Each row comes from the steps of one walk. Every step used is in the known rows, and no mark comes twice. Write the walk behind each row, first mark first.
Known rows
mepem, nago, davu: [-1.031  0.046 -1.025 -0.437  0.859 -0.088 -0.693  0.118  1.881  0.880
 -0.784  2.550 -0.274  1.466 -0.226 -0.988 -0.835 -0.393  0.123 -0.164
 -1.907  1.436 -1.009 -0.809]
mepem, nago: [-1.417 -0.138 -1.414 -2.783  1.170 -0.166  0.486 -1.995  0.132  0.352
  0.617  4.066  0.356  1.175 -1.356 -1.332 -0.110  0.581 -0.005  1.087
  0.513  0.378 -1.398  1.042]
radab, bisu, nago, mepem, keza, davu: [ 1.140 -2.828  1.528 -1.532 -0.652  0.926 -1.120 -2.217 -1.473  0.579
  1.368 -1.932  1.916 -1.508  1.115  1.821 -0.912  0.676  0.524  0.592
  2.328 -2.279  1.817 -2.112]
keza, mepem, nago, davu: [ 0.212 -0.803 -0.223  1.856 -0.697 -0.342 -0.691 -0.846  0.907  0.575
  3.501  1.112 -1.783  2.505 -2.289  0.075 -0.050 -1.567  0.387 -2.542
 -0.936  1.549 -1.487 -0.624]
mepem, keza, davu: [ 0.675 -2.164  3.079 -3.727 -2.681  0.885 -3.313 -4.804 -1.033 -1.521
  3.582  0.465  0.359  0.187 -0.986  1.429 -0.032 -0.011 -1.530 -0.288
  0.759 -0.798  0.003  0.551]
nago, davu: [-0.415  1.445  0.734  0.817 -1.083  0.676 -0.669  2.848  1.783  0.829
 -3.041  0.195 -0.051 -1.044 -0.249 -0.970  0.631 -1.079 -0.454  1.197
 -3.555  1.074 -0.137  0.260]
mepem, nago, davu, bisu: [-0.986  1.071 -2.998  0.077  1.207 -2.676 -1.313  0.693  1.445 -0.351
  1.721  2.124 -1.284  4.875  0.446 -2.305 -0.145 -0.670 -1.679 -2.138
 -2.620  0.326 -1.449 -0.589]
keza, davu, nago, mepem: [-1.484  3.928 -0.708  1.205  1.446  2.933  1.566 -1.730  1.589  0.220
 -0.324 -0.260 -3.972  2.704  2.427 -1.252 -0.145 -0.232 -0.916  0.635
 -0.687 -2.441  0.214  2.844]
davu, bisu, radab: [ 0.196  1.892 -2.325  1.618 -1.075 -2.044  0.436  0.320 -1.412 -0.724
  2.931 -2.495 -1.761  1.272 -0.770 -1.022  0.623 -0.797 -3.016 -0.363
 -0.655  0.007 -0.359  3.209]
davu, nago: [-1.274  1.881 -0.487 -0.926  1.291 -0.628  1.836  1.840  1.669  0.966
 -2.262  3.117 -1.497  1.116  1.438  0.089  1.067  1.476 -1.920  1.811
 -0.577 -0.559 -0.988  3.362]
keza, bisu, nago, mepem: [-2.645  3.724 -1.145  2.633  1.592  0.593  1.278 -0.406  1.245  4.954
 -2.352 -4.931 -0.887 -0.411  0.553  0.082  0.994  0.264  4.481  2.545
  0.173 -3.693  1.371  1.099]
radab, bisu: [ 1.318 -1.059  0.969 -4.009 -0.619  1.631 -0.741  2.213 -1.347 -1.366
 -2.380  4.362  2.789 -1.244 -0.161  0.358  0.532  0.832 -1.292  1.315
  0.625 -0.301  0.156  2.019]
zovaz, radab, bisu: [ 0.948  1.031 -0.668 -5.191  0.677  0.750  0.386 -0.026 -1.816 -4.666
 -1.965  5.448  3.437 -1.930 -2.511 -1.500 -1.129  0.212 -0.417  2.364
 -0.146  0.487  0.489 -0.275]
keza, mepem, nago, davu, radab: [ 0.372 -0.005 -0.478  3.173 -0.233  2.254  1.955 -0.661  1.508 -0.869
  2.375  1.612 -3.261  3.567 -1.628 -0.272 -0.217 -1.716 -0.976 -3.914
 -0.324  4.430 -2.099  2.745]
zovaz, radab, bisu, nago, mepem: [-0.681  2.426 -2.763 -0.595  2.887 -0.361  4.086  1.062 -0.687 -1.106
 -3.362  0.609  2.782 -3.553 -1.080 -2.665 -1.359 -0.067  2.071  4.075
 -0.327 -1.017  1.705 -2.930]
radab, bisu, nago, davu, keza, mepem: [ 2.656 -1.811  1.214  4.581 -1.342 -3.412 -1.868  7.782 -1.033  1.183
 -2.537 -0.146  0.477 -1.867  0.370  1.315  1.168 -0.446  0.262 -2.634
 -0.452  0.327  0.371 -4.164]
nago, mepem, keza, davu: [-0.686 -0.663  2.181 -1.700 -1.606  3.425 -0.758 -6.063 -0.319 -0.504
  4.440 -3.193 -0.536  0.398 -0.310 -0.931  0.381 -0.975  0.598  0.606
 -0.301 -2.264  0.110 -0.186]
zovaz, radab, bisu, nago, davu: [ 0.935  1.321 -1.543 -0.110  1.316 -2.724  0.045  4.354  0.199 -1.507
 -5.455  2.682  2.985 -3.590 -0.752 -0.056 -2.334 -0.072  0.350  2.285
 -1.638  1.517  1.939 -3.840]
zovaz, radab, bisu, nago: [ 0.905  1.034 -2.029 -2.486  1.808 -2.767  1.455  2.025 -1.397 -2.082
 -4.060  4.311  3.704 -3.701 -1.863 -0.427 -1.654  0.832  0.022  3.474
  0.901  0.337  1.620 -2.161]
zovaz, radab, bisu, nago, mepem, keza, davu: [ 0.658 -0.871 -0.142 -2.774  0.875  0.018  0.169 -4.504 -1.755 -2.939
  2.057 -0.882  2.371 -2.239 -0.859 -0.134 -2.389 -0.016  1.099  1.640
  1.550 -1.496  2.113 -4.340]
mepem, nago, davu, radab: [-0.865  0.676 -1.383  0.876  1.000  2.537  1.779  0.371  2.564 -0.728
 -1.997  3.049 -1.818  2.477  0.456 -1.287 -1.042 -0.558 -1.150 -1.678
 -1.361  4.520 -1.496  2.615]
zovaz, radab, bisu, nago, davu, keza: [ 1.030  1.128 -1.192  0.946  1.533 -4.078 -0.712  6.590 -0.288 -1.881
 -6.234  2.454  2.478 -3.809  0.416 -1.523 -1.215  0.158  0.817  0.634
 -2.262  1.034  1.282 -6.564]
keza, davu, radab, bisu, nago: [ 2.563  0.372 -0.045  0.037 -0.395  1.961  0.025  2.119 -1.251 -1.943
 -4.334  3.964  0.245 -0.599  1.117  2.065 -1.879  0.853 -2.967 -1.055
  3.281  1.992  2.025  3.945]

Write each row's walk
[ 1.567 -0.251 -0.651 -0.081  0.627  0.889  2.678  4.617 -0.518 -0.277
 -5.572  3.662  1.539 -1.882  0.964  1.128 -0.292  1.572 -2.012  0.952
  2.461  2.584  0.709  3.679]
davu, radab, bisu, nago
[ 0.175  2.097 -1.882  4.002 -1.552 -1.851 -1.063  2.646  0.350 -0.062
  1.336 -4.146 -2.223  1.467  0.348 -0.703 -0.013 -1.778 -2.858 -1.426
 -3.126  1.075 -0.059  1.422]
nago, davu, bisu, radab
[-1.073 -0.166 -0.769  0.717  0.890 -1.563 -1.663  2.241  1.305  0.344
 -1.641  2.134 -0.929  1.203  0.789 -2.390  0.259 -0.219  0.991 -1.838
 -2.444  1.117 -1.542 -3.379]
mepem, nago, davu, keza
[ 0.834 -1.151  1.122 -3.088 -2.528 -1.877 -3.596 -4.231 -1.615 -2.747
  6.069  0.371 -0.613  3.417 -0.526  0.052  0.493 -0.145 -3.404 -2.225
  0.187 -1.960 -0.520  0.871]
mepem, keza, davu, bisu
[-0.096 -1.564  2.175 -3.092 -0.682 -0.405 -2.057 -3.560  0.639 -0.908
  3.021  1.947 -1.615  2.327  1.727  2.618 -0.159  1.590 -2.819 -0.691
  1.408 -1.005 -0.618  1.788]
mepem, keza, davu, nago
[-0.911 -0.733  1.005  0.871 -0.526 -0.107  0.284 -3.780 -0.093  1.994
  1.982 -4.420 -0.396 -1.407  0.158  0.168 -0.192 -0.112  1.109  1.648
  0.682 -2.321  1.206 -2.080]
bisu, nago, mepem, keza, davu
[-0.079 -1.103 -0.496 -0.566 -0.319 -0.493  0.571 -3.292 -0.870 -0.078
  5.018  2.856 -1.075  2.277 -3.304 -0.366  0.443 -0.701  0.139 -1.327
  1.735  0.361 -1.949  1.163]
keza, mepem, nago
[-1.911 -1.141  0.439  0.732  0.392 -1.333  3.001 -1.368  0.675  3.762
  0.800 -4.689  0.999 -2.705  0.024 -0.827  1.177  0.528  1.914  3.667
 -0.223 -1.727 -0.167 -2.396]
bisu, nago, mepem, keza
[-0.281 -1.366 -0.723 -2.769  1.971 -1.005  2.841 -2.027 -0.981 -1.219
  0.393 -1.113  3.910 -3.473 -0.956 -1.124 -0.947  0.598  2.258  3.575
  0.760 -1.006  0.886 -4.609]
zovaz, radab, bisu, nago, mepem, keza
[-1.775 -0.554  1.474  0.645 -0.796  3.496 -0.742 -6.339 -0.124  2.631
  5.787 -9.109 -1.123  0.256 -0.038  1.741  0.721 -0.516  3.944  0.264
  1.144 -2.023 -0.063  2.115]
nago, mepem, keza, bisu, radab
[-2.324 -0.159  2.073 -2.142 -0.220  3.419 -0.752 -5.554  0.835  2.381
  3.779 -5.324  0.118  1.164  0.094  0.528  2.073  0.181  4.224  0.918
  0.128 -3.420 -0.760  1.161]
nago, mepem, keza, bisu
[ 0.939 -1.441  2.891 -2.464 -2.363  3.618 -0.910 -4.567 -0.440 -3.042
  2.533  0.962 -1.061  1.081 -0.421  1.183 -0.238 -0.045 -2.801 -1.714
  1.411  2.146 -0.597  4.059]
mepem, keza, davu, radab
[ 1.287 -0.995 -0.321 -1.340  0.196 -1.820  0.508  4.339 -1.101  1.200
 -4.487  3.288  3.164 -2.867  0.333  1.421 -0.206  1.703 -0.769  2.511
  1.683 -0.217  1.248  0.102]
radab, bisu, nago
[-0.382  1.231  1.025  1.859 -0.916 -0.899 -1.435  4.945  1.041  0.334
 -3.742 -0.078 -0.684 -1.264  0.970 -2.270  1.596 -0.865  0.254 -0.414
 -4.341  0.379 -0.670 -2.374]
nago, davu, keza
[-0.961 -1.689  2.958 -4.148 -1.343  0.992 -3.508 -4.247 -0.057  1.428
  2.927 -1.396  1.178  0.909 -0.564  2.690  1.626  1.082  2.300  0.124
  1.344 -1.874 -0.875  1.857]
mepem, keza, bisu
[ 0.240  0.544 -2.162  2.401 -0.451 -2.909 -1.157 -0.520  0.365 -0.672
  5.923  0.750 -2.707  5.777 -1.496 -1.111  0.648 -1.933 -1.669 -4.434
 -1.464  0.158 -2.110 -0.479]
keza, mepem, nago, davu, bisu
[ 2.875 -3.576  2.140 -2.235 -1.624  1.368 -1.167 -0.808 -1.680 -1.891
 -0.669  2.390  1.441 -0.629  1.097  3.649 -1.527  1.590 -2.917 -1.733
  4.218  2.117  1.031  2.050]
mepem, keza, davu, radab, bisu, nago
[ 2.191  0.368 -0.437  3.223 -0.064 -4.449 -0.550  5.363 -1.393 -2.266
 -2.061  0.924  1.038 -2.783 -1.709 -0.494 -0.410 -1.072  0.957 -1.671
 -1.298  0.884  0.717 -6.321]
zovaz, radab, bisu, nago, davu, keza, mepem
[-0.004 -1.277 -0.343  0.422 -0.053 -1.691  0.007 -1.026 -1.610 -0.545
  4.278  2.551 -1.848  2.137 -2.214 -1.765  1.669 -0.401  0.737 -2.940
  0.956 -0.302 -2.605 -1.411]
davu, keza, mepem, nago
[-0.720  1.258 -0.327  4.440  0.021 -4.386 -0.347  7.237  1.272  2.875
 -6.016 -1.338 -0.425 -2.951  1.527 -1.094  1.222 -0.059  0.612  0.775
 -3.128  0.239  0.398 -4.145]
bisu, nago, davu, keza
[ 1.125 -1.371 -0.751 -1.599  1.181  3.581  0.394  1.957  1.185 -2.092
 -2.671  5.479  0.460  2.237  1.442  0.008 -1.798  0.260 -1.371 -2.778
  0.372  4.577 -0.826  2.487]
mepem, nago, davu, radab, bisu
[ 0.662  0.372  0.715  6.869 -1.362 -4.676 -0.224  6.050  0.218  2.660
 -1.574 -2.787 -1.765 -2.008 -0.528 -0.169  1.795 -1.144  0.628 -1.535
 -2.197  0.087 -0.144 -4.121]
bisu, nago, davu, keza, mepem
[ 0.296 -2.589  0.736 -0.409  0.724  2.562  4.256  0.369 -0.102  0.685
 -0.928 -1.721  1.837 -1.688  1.765  0.249  0.248  1.200  0.225  0.964
  1.985  1.348 -0.019  0.943]
davu, radab, bisu, nago, mepem, keza
[-0.359 -1.869  2.422 -1.248 -2.023  1.168 -3.472 -4.929 -0.866  1.554
  5.042 -5.363 -0.045 -0.106 -0.769  3.980  0.363  0.538  1.890 -0.583
  2.468 -0.760 -0.145  2.833]
mepem, keza, bisu, radab
[-0.009  0.002 -0.427  1.638 -2.108  1.000 -1.049 -6.250 -1.558 -1.406
  8.781 -7.563 -2.989  2.695  0.265 -0.924 -0.169 -1.742 -1.986 -2.203
  0.112 -2.128  0.245  0.992]
nago, mepem, keza, davu, bisu, radab
[ 1.188  1.701 -0.711  2.021  0.780  4.407  2.700  1.038 -0.533 -1.029
 -3.476 -0.008 -0.944 -0.413  1.957 -0.116 -1.473 -0.133 -0.866 -0.329
  2.069  0.620  2.062  3.113]
keza, davu, radab, bisu, nago, mepem
[-0.210  0.541 -1.127  0.671  1.482  0.608  2.836  3.142 -0.397  2.132
 -3.728 -0.651  2.030 -2.785  1.044 -0.872  0.232  0.664  1.411  3.167
  0.508 -1.659  1.357 -0.708]
radab, bisu, nago, mepem
[-0.994  3.377 -0.283  4.481  0.500  0.809 -0.183  3.354  2.906  3.046
 -5.709 -2.394 -2.026  0.540  1.644  2.439 -0.060  0.117  1.546 -0.747
 -0.545  1.822  0.902  3.473]
keza, bisu, nago, davu, radab
[-2.959  0.562  1.416 -1.696  1.788  2.324  0.365 -4.026  2.427  3.070
  3.092 -3.882 -1.950  3.542  2.797  1.630  1.766  1.630  3.212  0.380
  0.683 -3.721 -1.336  2.426]
davu, nago, mepem, keza, bisu
